Known rows, with every step that occurs
gidu miki mura: [-0.43,1.65,-0.46,-1.14,-1.00,-0.47,-1.00,1.53,0.17,-0.37,-2.59,0.23,-1.07,-0.18,1.69,0.96,-1.13,0.31,-1.07,-0.93,-0.45,0.89]
zivimur pituv tobor gidu duve: [0.67,1.75,-0.12,-2.83,0.15,-0.25,0.16,3.30,2.46,-0.18,-0.66,0.14,1.53,-0.65,-0.01,1.73,0.83,-1.35,0.10,-0.29,-1.38,-2.28]
gidu tobor pituv: [0.27,1.38,0.70,-1.90,-0.07,0.06,-1.51,1.52,0.66,1.47,-2.51,-0.74,0.45,0.71,2.25,1.87,1.12,0.03,1.23,-0.04,-2.35,-0.76]
miki gidu duve pituv zivimur: [-0.28,-0.06,-0.13,-2.03,-0.54,-0.15,1.52,1.21,3.21,0.15,-0.39,0.48,0.23,-1.18,0.18,1.14,-0.90,-2.50,-0.79,-1.17,-0.38,-1.18]
gidu zivimur: [-1.56,1.07,-0.13,-0.99,-0.01,0.18,1.87,1.20,-0.46,-0.49,-2.54,0.38,1.20,-1.17,1.34,0.45,-0.31,-0.73,-0.53,-1.83,-0.64,-0.47]
zivimur gidu: [-1.07,0.68,-1.48,-0.01,0.75,1.60,0.56,0.73,1.44,-1.11,1.21,-0.38,0.64,-2.29,1.13,0.47,-0.07,0.42,-0.06,-2.79,-0.53,0.05]
pituv zivimur: [-0.44,0.18,-0.39,-0.35,-0.49,0.05,0.99,2.21,1.82,0.19,0.18,0.75,-0.69,-1.76,1.12,0.48,0.33,-2.03,-1.00,-1.65,0.13,0.61]
zivimur pituv miki: [0.37,1.74,-0.73,-0.64,0.06,-0.19,1.02,6.12,2.19,-2.38,-1.50,0.18,-0.09,-1.07,0.77,1.36,1.10,0.76,0.03,-2.15,-0.95,0.08]
duve gidu: [-0.26,0.48,-0.53,-0.97,-0.89,0.31,1.30,2.38,1.17,-1.63,-0.47,0.31,0.09,-3.22,0.28,0.35,-1.05,0.92,0.09,-1.75,-2.50,0.09]
pituv zivimur gidu: [-0.95,0.32,-1.68,-0.17,-0.16,1.49,0.74,1.56,2.63,-0.76,1.57,0.75,0.29,-2.14,1.11,0.37,-0.37,-1.07,-0.46,-3.35,0.30,0.41]
pituv tobor: [-0.16,-0.46,0.56,-1.37,0.74,-0.23,-0.11,4.33,1.72,0.91,0.05,-0.31,0.42,-1.42,0.74,0.39,0.12,-1.05,-1.40,0.45,-1.31,1.24]
zivimur gidu tobor: [-0.95,0.61,-0.01,-2.11,0.66,0.96,-0.34,-0.49,0.21,0.63,-0.09,-0.59,1.10,-0.61,2.09,0.85,-0.80,-0.12,-0.28,-2.00,-0.65,0.20]
pituv miki gidu: [0.45,0.54,-1.07,-2.13,0.60,-0.24,2.83,2.65,2.92,-1.71,-1.83,0.16,0.66,-3.30,0.58,1.53,-0.29,-0.28,-1.83,-0.21,-1.46,-1.48]
duve gidu tobor pituv miki: [1.11,2.01,0.80,-3.09,-0.16,-1.01,-0.07,5.84,2.40,-0.97,-3.34,0.07,0.68,-0.23,1.41,1.43,-0.32,1.50,0.47,-1.27,-2.97,0.50]
tobor gidu miki: [-0.53,2.81,-0.89,-2.52,0.22,-0.06,-0.30,2.01,0.85,-1.73,-1.23,0.53,1.17,-1.81,1.44,0.48,-0.43,-0.40,0.74,-2.10,-1.93,-0.31]
gidu miki: [-0.94,2.44,-0.38,-1.53,0.33,0.40,-0.47,1.50,0.64,-0.77,-1.16,0.31,0.92,-0.58,1.84,0.28,-0.81,-0.14,-0.03,-2.12,-1.38,0.49]
gidu tobor pituv miki mura: [1.11,1.44,0.49,-2.02,-0.87,-1.71,-0.96,4.49,1.16,-0.07,-4.24,-0.25,-1.35,0.52,1.72,1.95,0.01,1.16,-1.04,-0.02,-1.01,0.92]
zivimur gidu duve pituv: [-0.93,0.89,0.13,-1.49,0.77,0.48,0.34,0.47,1.73,-0.53,0.30,-1.19,0.97,-0.44,0.31,0.65,-0.82,-0.01,0.40,-2.12,-0.82,-0.58]
pituv miki gidu tobor: [0.32,0.58,0.29,-3.76,0.60,-0.45,1.36,1.00,1.37,0.02,-2.35,-0.12,1.13,-1.47,1.62,1.81,-0.86,-0.55,-1.75,0.04,-1.32,-1.01]
tobor pituv miki: [0.91,2.09,0.16,-1.41,0.56,-0.89,0.33,5.94,2.61,-1.27,-2.65,-0.32,0.04,-0.54,1.26,1.26,1.12,1.18,0.15,-1.09,-2.08,0.44]

Rows
[0.45,0.85,-0.09,-2.57,-0.27,0.39,-0.48,0.76,1.53,1.18,-2.93,-0.49,0.91,-0.25,1.96,2.54,0.72,-0.45,0.82,0.69,-2.78,-2.33] | miki gidu tobor pituv
[-1.30,-0.20,-1.33,-0.30,-0.18,1.25,0.57,2.06,2.81,-1.00,1.44,0.33,0.19,-1.95,0.72,0.23,-0.84,-0.98,0.17,-3.48,-0.11,0.89] | duve pituv zivimur gidu
[-0.37,1.53,-0.67,-1.55,0.24,0.94,0.85,0.28,2.92,0.20,0.88,0.52,1.24,-0.32,0.76,1.00,-0.67,-1.07,-0.88,-2.81,0.43,-1.26] | pituv zivimur gidu duve
[-0.71,2.33,-0.60,-2.14,-0.82,0.57,-0.07,2.51,1.36,-1.90,-1.32,0.97,1.13,-1.61,1.13,0.21,-2.23,0.71,0.53,-2.88,-2.67,0.39] | duve gidu miki
[-0.43,0.33,0.52,-1.51,-0.32,-0.42,0.70,1.89,2.50,0.31,-0.01,0.22,-0.15,-0.39,0.43,0.58,-0.49,-2.21,-0.46,-1.72,-0.06,0.16] | gidu duve pituv zivimur
[0.41,2.26,0.01,-2.50,0.70,-0.58,0.94,0.35,1.16,-0.31,-0.73,-0.28,1.08,-1.34,0.37,1.18,0.71,-0.83,-0.18,-0.78,-1.08,-2.35] | tobor gidu duve
[-0.89,2.52,-1.57,-1.46,-0.57,1.53,-1.16,2.59,3.18,-0.94,-0.59,1.36,1.43,-0.05,2.01,0.76,-1.22,-0.51,1.08,-3.83,-1.18,0.18] | tobor pituv zivimur gidu miki
[0.29,0.30,-0.28,-2.40,0.53,-0.72,0.29,4.39,1.70,-0.57,-0.19,-0.02,0.61,-2.93,0.36,0.51,0.81,-1.40,-0.26,0.28,-1.99,0.12] | pituv tobor gidu
[0.19,0.08,-0.70,-2.38,0.51,-0.51,2.66,3.16,3.03,-1.99,-1.87,-0.33,0.52,-3.16,0.22,1.35,-0.67,-0.13,-1.20,-0.27,-1.72,-1.13] | duve pituv miki gidu
[0.79,1.78,-0.10,-3.11,0.89,-0.44,2.50,1.27,3.09,-0.59,-1.80,0.02,1.52,-1.31,0.37,1.84,-0.50,-0.43,-2.07,-0.24,-0.92,-2.84] | pituv miki gidu duve
[0.10,0.17,0.65,-3.99,0.56,-0.68,1.19,1.42,1.49,-0.22,-2.50,-0.54,1.04,-1.39,1.41,1.60,-1.29,-0.57,-1.15,-0.15,-1.62,-0.62] | duve pituv miki gidu tobor
[0.65,2.07,0.27,-2.52,0.60,-0.45,-0.42,5.00,2.50,-0.69,-2.60,-0.26,0.98,0.19,1.90,1.47,0.14,1.35,0.26,-1.85,-1.87,0.43] | zivimur gidu tobor pituv miki
[-0.74,1.65,-1.33,-1.00,-0.96,0.50,-1.10,1.26,0.93,-0.88,-1.75,0.44,-0.47,-0.46,1.71,0.91,-1.63,0.72,-0.85,-2.20,-0.19,0.91] | zivimur gidu miki mura
[-0.72,1.35,-1.40,-1.03,-1.55,0.39,-0.99,1.86,1.64,-0.71,-1.43,1.11,-0.71,-0.40,1.66,0.89,-1.85,-0.19,-1.07,-2.56,0.36,1.16] | pituv zivimur gidu miki mura
[-1.42,1.73,-1.19,-1.56,-0.31,1.29,-0.58,2.20,2.55,-1.38,0.16,1.04,1.20,-0.68,1.48,0.08,-2.08,-0.72,0.61,-4.20,-0.72,1.07] | duve pituv zivimur gidu miki
[-0.48,-0.24,0.82,-2.41,0.85,0.04,-0.48,3.89,2.87,0.57,0.53,-0.77,1.36,-0.17,0.03,0.45,-1.05,-0.85,-0.54,-0.54,-1.35,0.57] | zivimur gidu duve pituv tobor
[-1.28,2.42,-1.39,-1.32,0.42,1.56,-0.59,1.17,1.50,-1.46,-0.06,0.47,1.65,-0.88,1.89,0.20,-1.52,0.36,0.38,-3.66,-1.15,0.33] | zivimur gidu miki
[0.20,0.72,0.34,-1.76,-0.93,0.04,-0.83,2.50,2.14,1.54,-1.67,0.69,-0.12,0.34,2.01,1.51,0.61,-1.88,0.48,-0.97,-1.13,-0.04] | gidu tobor pituv zivimur
[-0.40,1.85,-0.53,-1.36,0.91,1.03,0.65,-0.36,1.90,-0.03,0.55,-0.36,1.58,-0.43,0.80,1.07,-0.38,-0.01,-0.57,-2.25,-0.18,-1.63] | zivimur gidu duve
